Each row was made from one path, in order. Every step used is in the known rows, and no mark comes twice. Write each row's path.
Known rows:
zibusa/zamoz: [ 12   0  -7 -19  18  -8 -16 -10  -5  15   1   0   2 -15  12  13 -19 -12
 -23 -18  17  12  -7  -6  -3 -10  -4   6 -14  12  15   0   4   1  -1 -31
 -13]
vapo/kegob: [  3 -20  -6   6   4  -1 -16  -2  -2 -19 -17  -5 -15  -2   8   8  10  -7
   9  14   4 -19   5  21  -9  -2   3  -6  -7   1  -8  -5  10   7   7  15
   8]
radegu/fidepip: [ -4 -16  15 -12   8 -21 -13 -11   8   4   3   0  14  -5  -2   6 -11  -4
  -2   7 -11 -21  17   2  14   6   2 -13 -12  -5  16   1  -3   0 -10  17
  10]
kovem/goro/fidepip/radegu: [  4   4  32 -28 -14 -14 -18  11  -2 -12  15  12  16 -20  31  -3 -17  -5
  -7  -6  -7  18  13  -8 -13  -3   1   6  -8  17  12   8  20  19  -6  20
  10]
seruki/vatugi/fidepip/zufa: [ 31  -3  33  -1  -3  -7  10   6 -21 -18   0   3  32 -19   3 -10   2  35
  -9  -6 -14  -1 -32  -5 -18   2   9  -2 -10  -5  23 -22  -3 -14  13 -11
  22]
zamoz/loso/vapo/kegob/fidepip: [-44   5  16  42   7 -16   4  -5   0 -35 -27 -10   5   6 -19  -7   1 -14
  -5  31 -27 -15 -20  26 -62   5  41   3   7  -1  -2 -16   8  12   5  -2
  32]
zamoz/loso/vapo/kegob: [-27 -12  12  26   1 -24  -2  14   5 -25 -27 -13   2   6 -12 -15  -1  -9
  13  16 -10  -4 -29  40 -35  20  30 -12   7  -3 -22 -19  11   5  21 -17
   8]
loso/vapo/kegob/fidepip/vatugi/seruki: [-37 -11  46  10  12  -3 -18  27  25 -40 -24   7   5  -8 -11  11  10   8
   1  50 -21 -35   8   8 -58   3  23  19 -14   8  44 -19  31   7  31   0
  23]
goro/kovem: [  3   7  17  -5  -4   6 -13   5   7  -9  12  -8  -2 -10  -9   0  -4 -21
   6  16   1 -14 -16  13  14   5  15  -3 -20   0 -12  18   8   4   6  -5
   0]
gumaf/kovem/goro: [ 10  -3   1 -19 -33  10   3  16  16 -21  31   6  26  -4   6 -13   7  27
   0   4 -12   4  28  -4  -8  -2  -2   6  -3  27   0  28  27  24  -3  12
   4]
zufa/fidepip/vatugi/seruki: [  1   2  53   7  -4  19 -29  40  25   1 -26  12  22 -19   6  30  -5  -8
  30  15 -13  -4  20   3  -8   4  -1   5  -2   3  32 -12   5 -22   8   4
  -8]
vatugi/fidepip/radegu: [ 15   7  22 -12  14  21  -3   7 -15  -3 -22   8   6   7   2 -15   4  14
 -12  -5  -4  -1 -27   7 -18 -11 -18   6  -6  -1  18   2 -25   2   4   4
   9]
gumaf/kovem: [  2  -8   5 -10 -19  18   7  15  11 -13  15   4   5   5   5  -7  19  16
  10   0  -7  -8  16   1  -6 -12   2   7   6  10  -9  13   5  21  -1  -2
   6]
seruki/vatugi/fidepip/zufa/rozi: [ 26  13  33 -13   9  11  11   7 -18 -24 -14   7  33  -1  11  19  15  41
  -4  15 -32   2 -43   0   2  -4  10  -7  13  -6  29 -22 -23   7  17  -7
  19]
kegob/fidepip/vatugi: [-16   9  24  16 -14  17  -5   6   8 -17  -7   3  17 -13  14  18 -13  11
  -2  21 -30  -8  27  10 -26 -22  20  10   0   7  19  -3  10   7  -6   8
  27]
gumaf/kovem/goro/fidepip/kegob: [ -3 -19  41 -40 -51   5   0  -3  16 -15  33   9  26 -23  33  -1  15  -1
  -3  -2 -18  21  38 -18 -31  -5   6   2   5  14   4   9  65  55 -10   5
  25]
vapo/loso/zamoz: [ -9  -1  25   1  -6 -62  10 -12  -6  -7   9  11  13   3  -3   7  -7 -11
   1  25 -20   9 -17  12  -5 -12  30   5  -9  -9  -7  -3  15 -14  18 -21
  14]
gumaf/kovem/goro/fidepip/radegu: [  3  -4  37 -39 -32   3 -12  25   8 -24  26  16  21 -15  34  -8   3   6
   2  -7 -15  11  28  -6 -18 -15   2  13  -3  29   3  22  27  42  -6  20
  16]
zibusa/zamoz/loso/vapo/kegob/fidepip: [-32   5   7  20  21 -27 -11 -14  -5 -21 -24 -11   9  -8  -5   7 -17 -27
 -30  11 -11  -1 -32  21 -64  -4  34   7  -9  11  14 -16  13  13   3 -31
  20]
radegu/fidepip/vatugi/seruki: [  4 -26  47 -17   8  -3 -31  41  34  -8  -9  10  19 -12  10  14 -16   2
  15  19 -12 -16  36  -5  15  11   6  -8  -9  -2  44 -13  12  -4   6  -3
   7]
seruki/vatugi: [-11 -11  14  -7  -7 -31  -6   8 -21  -7  -7  -5   7 -18  13   8 -12  17
  -4   4 -11  -7 -20   5   9 -19  13  -6  -8   3   0  -2   8 -12  10 -14
   3]
kovem/goro/fidepip: [ 11  -3  23 -17 -21 -25  -3  -1  14 -13  33  12  32 -23   8   1  -7 -10
  -7   3   1  24  28 -25  -7  11   9  -1  -9   3  20  11  46  10 -11   8
   3]
loso/vapo: [-30   2  16  -4   3 -26   9  -1   6   2   6   0  10  -1 -22 -14   5  13
  -6   7  -5  -9 -23   6 -24  13   7   9  -8   2   4  -2   9  -2  21 -13
  -7]
zibusa/zamoz/loso/vapo/kegob: [-14 -11   4   6  19 -32 -16   4  -1 -10 -25 -13   3  -8  -1  -1 -19 -21
 -10  -3   7   7 -37  31 -35  11  25  -7  -7   8  -4 -20  15   5  18 -47
  -4]
goro/fidepip/zufa/rozi: [ 15  16  33 -15   2  10   4   2   8 -19  12  13  17  -2  28  30  19 -11
  13   3 -17  13   6 -16   1  15  18  -2  26  -6  16 -27  -6  34   1   9
  16]
goro/kovem/gumaf: [  5  10  14 -10  -1  16 -19   0  18  -8  11   2   6 -22  11  18   8   2
   8  19 -15 -18  -3  21   8  20  12 -11 -26   0  15   1  15  21  -4 -13
  17]
loso/zamoz: [ -6  -2   5  -3  -2 -56   0 -15  -3 -23  15   7  13  -6  -8   9 -12  -9
  -2  10  -9   3 -16 -11 -22   0   4   4  -1  -4  12   2   2 -23   5 -25
  -6]
seruki/vatugi/fidepip: [  9 -13  26  -7   1 -20   7   1 -23 -10 -11   5  27 -13  -7  -2  -1  27
 -15   9  -8   2 -33  -5  -4 -17   3  -7 -15 -12  26   1   8 -20   7 -20
   7]
kegob/fidepip/zufa: [  4  27  11  23  -1  21  10 -17  -4 -20  12   2   8  -6   5   0   4   2
 -11  -1 -28 -14   9 -11 -42   4  17  18   1  10  18 -21 -13  15  -9  25
  40]
gabarub/fidepip: [  4   7  -8  -5  -4 -19  -7   1  -4   8 -14  -7   2   8 -12  -9   8 -15
   7   0   3   1  -1  -4   1  -2  10   1 -18  -8  19 -14  -3  -4  -6  26
  19]
radegu/fidepip/kegob/vapo/loso/zamoz/zibusa: [-48  -4  55 -30 -20 -82 -13 -33 -10   6   5   0  33 -14  -7  34  -4 -34
   3  54 -94 -20  -8  27 -24   2  28 -13 -13 -30 -36 -26  32   4   5   2
  52]
zibusa/zamoz/loso/vapo/kegob/fidepip/gabarub: [-37   7   5  28  15 -17 -26 -26  22 -31 -39 -10  24 -23   5  -1 -24 -22
 -18  14 -20   1 -25  25 -67 -17  24   7  -9  16   9  -3  -6  18  11 -48
  44]
loso/vapo/kegob/fidepip/zufa: [-22   8  20  26   7  -6   6 -21  -1 -37   2  -4   3  -9  -9  -6  19   9
  -9  18 -30 -42  -8  17 -74  16  28  18 -14  15  15 -27   5  20  20  26
  41]
kegob/fidepip/radegu: [-25  25  12   6  12  18  -8  -8 -17 -10 -17   2 -14   2  15   1  -7   1
 -20   5 -26 -17  -7   6 -32 -29   1  20   0  17  13   2 -27  17  -8  27
  30]
vapo/loso/zamoz/zibusa: [ -9  -1  15  -6 -19 -68   3 -19   1 -24  17   3  19  -5  -6  28  -7 -22
  14  38 -41  10 -18  26  -7  -8  21   8   3 -10 -35 -20  24 -31  25 -27
  24]
fidepip/kegob/vapo: [-35  12  25 -13  -7   7  -5  -3 -20  26 -14  -4   1  -2   0   0  13  -8
 -10   8 -41 -10  -8  -3 -30   3   7  -9  -2 -16 -17  -6  12  31 -10  15
  15]

Which path is each row?
[-14  19  30   3   1  11 -23  -1 -14  14 -33   2   0 -12  16  16  -8 -10
  10  -9 -21 -14 -13  29 -13 -13 -11   6  -5  15  -3  -1 -33  -5  -3  33
   4]	zufa/fidepip/radegu
[-23  10  48 -22 -17 -49  11 -27 -20  -3  -3   8  41  -5 -26  16  18 -20
  -5  52 -78   9 -39  14 -51  -4  14   0  -7 -41 -28 -25  35  -9  13 -19
  42]	vatugi/fidepip/kegob/vapo/loso/zamoz/zibusa
[-29  10  16  21  -3 -22  15  16   7  -5  -9  -8  16  10 -21 -23 -12  -1
   2   2 -13  14 -36  16 -27  21  26  -4  16  -3 -14 -12   0  -4  13 -33
   2]	zamoz/loso/vapo
[ 13   9  -6   5  11  -8 -12  10  -3   7 -14  -7   9  -6  15   4 -34 -27
 -14 -23   9  37 -23   5  -7  -3  15  -8   9   6  -1 -12  -3  -2  -9 -51
  -5]	zibusa/zamoz/loso
[-47  22  69   6 -16   4  -2 -11 -23  54 -35   2  18  -7   0  19  18 -21
   6  27 -66 -13  -8  33 -20 -11  28  -8 -15 -20 -31 -10  17  28  -4  37
  28]	zufa/fidepip/kegob/vapo/loso
[-23  16  23  47  -1  -3   8  -1   0 -44 -15 -12   7   0  -7 -15   4  -8
   0  15 -37 -18 -21  27 -77  23  47   7   8   8  -3 -41  -2  19  11   6
  49]	zamoz/loso/vapo/kegob/fidepip/zufa
[-47   0  10  26   3 -12 -16 -36  26 -39 -22  -2  15 -18 -10  -5  10   8
  -3  37 -31 -35  -4  20 -62 -15   9  15 -18  11  12  10  -5  18  20   3
  50]	loso/vapo/kegob/fidepip/gabarub
[  2  -5  36 -19   8  -7 -10  14 -36  -8 -28   3  11 -11  14  -6  -9  29
 -15  -1 -14  -5 -49  13  -8 -31  -5   0 -10   2  15   1 -16 -11  13  -8
  15]	seruki/vatugi/fidepip/radegu
[-24   9  63 -15  -6 -43  18 -19 -27  16  -9  15  37   5 -22  -3  18  -7
 -20  39 -56   7 -39   0 -48 -10  25  -3 -17 -39  -2  -7  27  10   6 -15
  31]	vatugi/fidepip/kegob/vapo/loso/zamoz
[ 31   7  29  -9 -26 -10   3   2  12 -21  43  12  36 -28  19  -5  -5  -2
  -2 -13  -8  20  28 -24 -23  29  16   2  -5  11  19 -15  36  17  -5  18
  20]	kovem/goro/fidepip/zufa
[ -4  14  -2 -12   5  -8 -22  15 -17   8 -30  -7 -16   9   8 -13  -2 -14
   4 -11  -4  -3 -17  14  -2 -17   5   7 -14   8   8 -15 -28   6   2  36
  27]	gabarub/fidepip/radegu
[-50  22  62  -6 -29 -60  -9 -36 -19  14 -13   1  35 -22 -11  47   7 -45
  16  50 -96  -7 -24  35 -47  -5  22  -1  -7 -26 -46 -25  27 -13   6   9
  35]	zufa/fidepip/kegob/vapo/loso/zamoz/zibusa
[-28   7  70 -25 -31 -23   3   0  -9  28  11  12  34 -16  15   0  11 -19
 -14  28 -52  22  20  -5 -20   1  40  -7 -18 -16 -18  -3  70  52  -8  22
  37]	kovem/goro/fidepip/kegob/vapo/loso
[  7 -10  22   0  -6 -11 -10 -10   5 -21 -24   5  44 -28   2  -9  -8  32
  -1  11 -15   3 -28  -1  -6 -29  -7  -6 -15  -8  21  14 -11 -15  14 -34
  30]	seruki/vatugi/fidepip/gabarub
[-45  -2  13  17  11 -17   2 -25  -1 -29 -11  -3   0  -3 -20   2  17   0
 -16  36 -19 -38 -10  18 -59  -3  20  16 -17   6  15  -4  15  14  13  17
  24]	loso/vapo/kegob/fidepip
[-21   4   8  11  16  19 -22 -11 -20 -29 -35  -3 -27   0  24  10   2  -8
 -12  20 -25 -34  -1  28 -39 -30   6  14  -7  19   3  -3 -16  25  -2  41
  39]	vapo/kegob/fidepip/radegu
[  8  -2  20  -9 -30 -17 -18 -13  40 -25  19  13  49 -37  20  -6 -15  -5
   6   6  -7  27  33 -19 -10  -3  -3   0  -8   9  17  23  24  16  -4  -9
  26]	kovem/goro/fidepip/gabarub
[-29  -2  74 -16  -9 -17  12   4 -43  32 -32   3  31  -6  -1  -5  18  18
 -22  34 -60  -1 -40  15 -17 -27  33 -14 -24 -33 -15 -11  34  21  12  -4
  40]	seruki/vatugi/fidepip/kegob/vapo/loso
[-42 -11  36  18  -6  -8 -11   2  14 -34 -19  -3  12 -15  -1  11   3  13
   1  41 -31 -36   9  37 -58 -13  31  11 -17  12  16  -9  28  13  22  10
  28]	loso/vapo/kegob/fidepip/vatugi
[-25  18  34   3   1  -5   8  18 -16  31 -11   8  15  12 -12  -5  15  -2
   0  28 -40  -7  -4  13   4  -7  36  -1 -16 -20 -30   2  11  18   2  16
  17]	kegob/vapo/loso
[-27  32  21  36  13  10   9   0   3 -50 -29  -8  10  19   0  14  15  -2
   4  35 -52 -16 -32  34 -57  20  47   1  34   6   3 -39 -23  41  14  13
  46]	zamoz/loso/vapo/kegob/fidepip/zufa/rozi
[-52  14  23  30  12  -7 -10   6 -13 -35 -45 -11 -12   8   1 -12  -8 -11
  -9  20 -36 -21 -36  45 -68 -10  32   8   7  13 -10 -17 -16  19  12  10
  39]	zamoz/loso/vapo/kegob/fidepip/radegu
[-39  18  42 -17 -14 -72  -1 -13 -29  27 -18   0  16   9 -16   0  12 -35
  -5  33 -57   2 -27   7 -33 -11  46  -4 -30 -31  -8 -23  24  14   3  17
  47]	gabarub/fidepip/kegob/vapo/loso/zamoz
[-21   4  36   3 -17  11 -10 -29  -7  23 -26  -4   4 -20  14  24   5 -19
   7  -5 -26  -6  -4  17 -25  -5  -7  -7   2   0  -2 -12   5   8  -6  20
  13]	zufa/fidepip/kegob
[ 19   2   8   5   0  19  -3 -16  25 -15 -17   8  40 -12 -10 -17   5  17
   2   6  -4   8  -9  -5 -15 -11 -22   0  -7  -9  21  15 -21  -2   4 -22
  24]	vatugi/fidepip/gabarub
[-52  22  72   2 -17 -52  -2 -24 -24  31 -19   9  30 -13  -6  29   8 -30
   3  35 -75  -9 -23  22 -42 -12  32  -3 -18 -23 -19  -8  18   2   0  13
  23]	zufa/fidepip/kegob/vapo/loso/zamoz
[ 42   9  19   5   1  24  16  -1   0 -12   8   8  26  -3 -10 -18  15  18
  -3 -12  -6   3 -13  -9 -26  19  -4   3  -3  -7  24 -22 -10  -1   3   3
  18]	vatugi/fidepip/zufa
[-11  13  19  22 -13  10 -23 -24  27   2 -27   3  31 -30   6  14  -5  -7
  26   1 -23  -7   5  16 -10 -14 -16  -1  -6   7   2  16 -29 -10  -3   6
  19]	zufa/fidepip/gabarub
[-44  10  51 -12 -13 -53   6 -13 -26  18  -6   6  14   2  -2   7   4 -17
 -10  34 -61   0 -26  10 -36 -13  37  -1 -12 -26 -24 -11  26  16   9 -10
  28]	fidepip/kegob/vapo/loso/zamoz
[-14  10  37 -15  -1  16   8  -7 -18  22 -18   5  23   2 -20 -11  26   4
 -20  13 -37  -2 -21 -11 -43   3  -5  -8  -9 -31   6  -4  13  25 -12   8
  17]	vatugi/fidepip/kegob/vapo
[ -4 -20  38 -20 -10  -7   3 -14 -29   0 -21  -3  17 -18  11   1   2  21
 -21   4 -20   5 -39   1 -20 -21  -1 -12  -8 -14  15 -14  20   3   9 -21
  24]	seruki/vatugi/fidepip/kegob
[-25  -1  49 -22  -5 -13   1  -1 -41  15 -25   0  29 -14  -8  -2  11  20
 -23  19 -48  -8 -40  -8 -34 -14   8 -16 -17 -28   7  -5  18  13  -4  -6
  23]	seruki/vatugi/fidepip/kegob/vapo
[ 15  25   5  -6   8  27   3   5   4 -14  -4   1   6  12  18  21  15  13
  10   6 -23  -1 -11   5   7  13   7   0  27   6   3 -24 -31  26   9  13
  13]	fidepip/zufa/rozi
[-27 -20   9   0   7 -26  -6  -4   3 -17 -12  -5  -5  -3 -14  -5  16   4
   3  20  -2 -28 -17  28 -30  12  11   1 -17   4  -3  -7  17   5  27   3
   1]	loso/vapo/kegob
[-10  -1   5 -13 -14  -8  -9 -14  -9  18 -23 -14 -10   2   6  -4  10 -21
   0  -6 -10   5  -6   3 -15  -6   8  -6 -10  -7   9 -28  10  19  -3  22
  36]	gabarub/fidepip/kegob
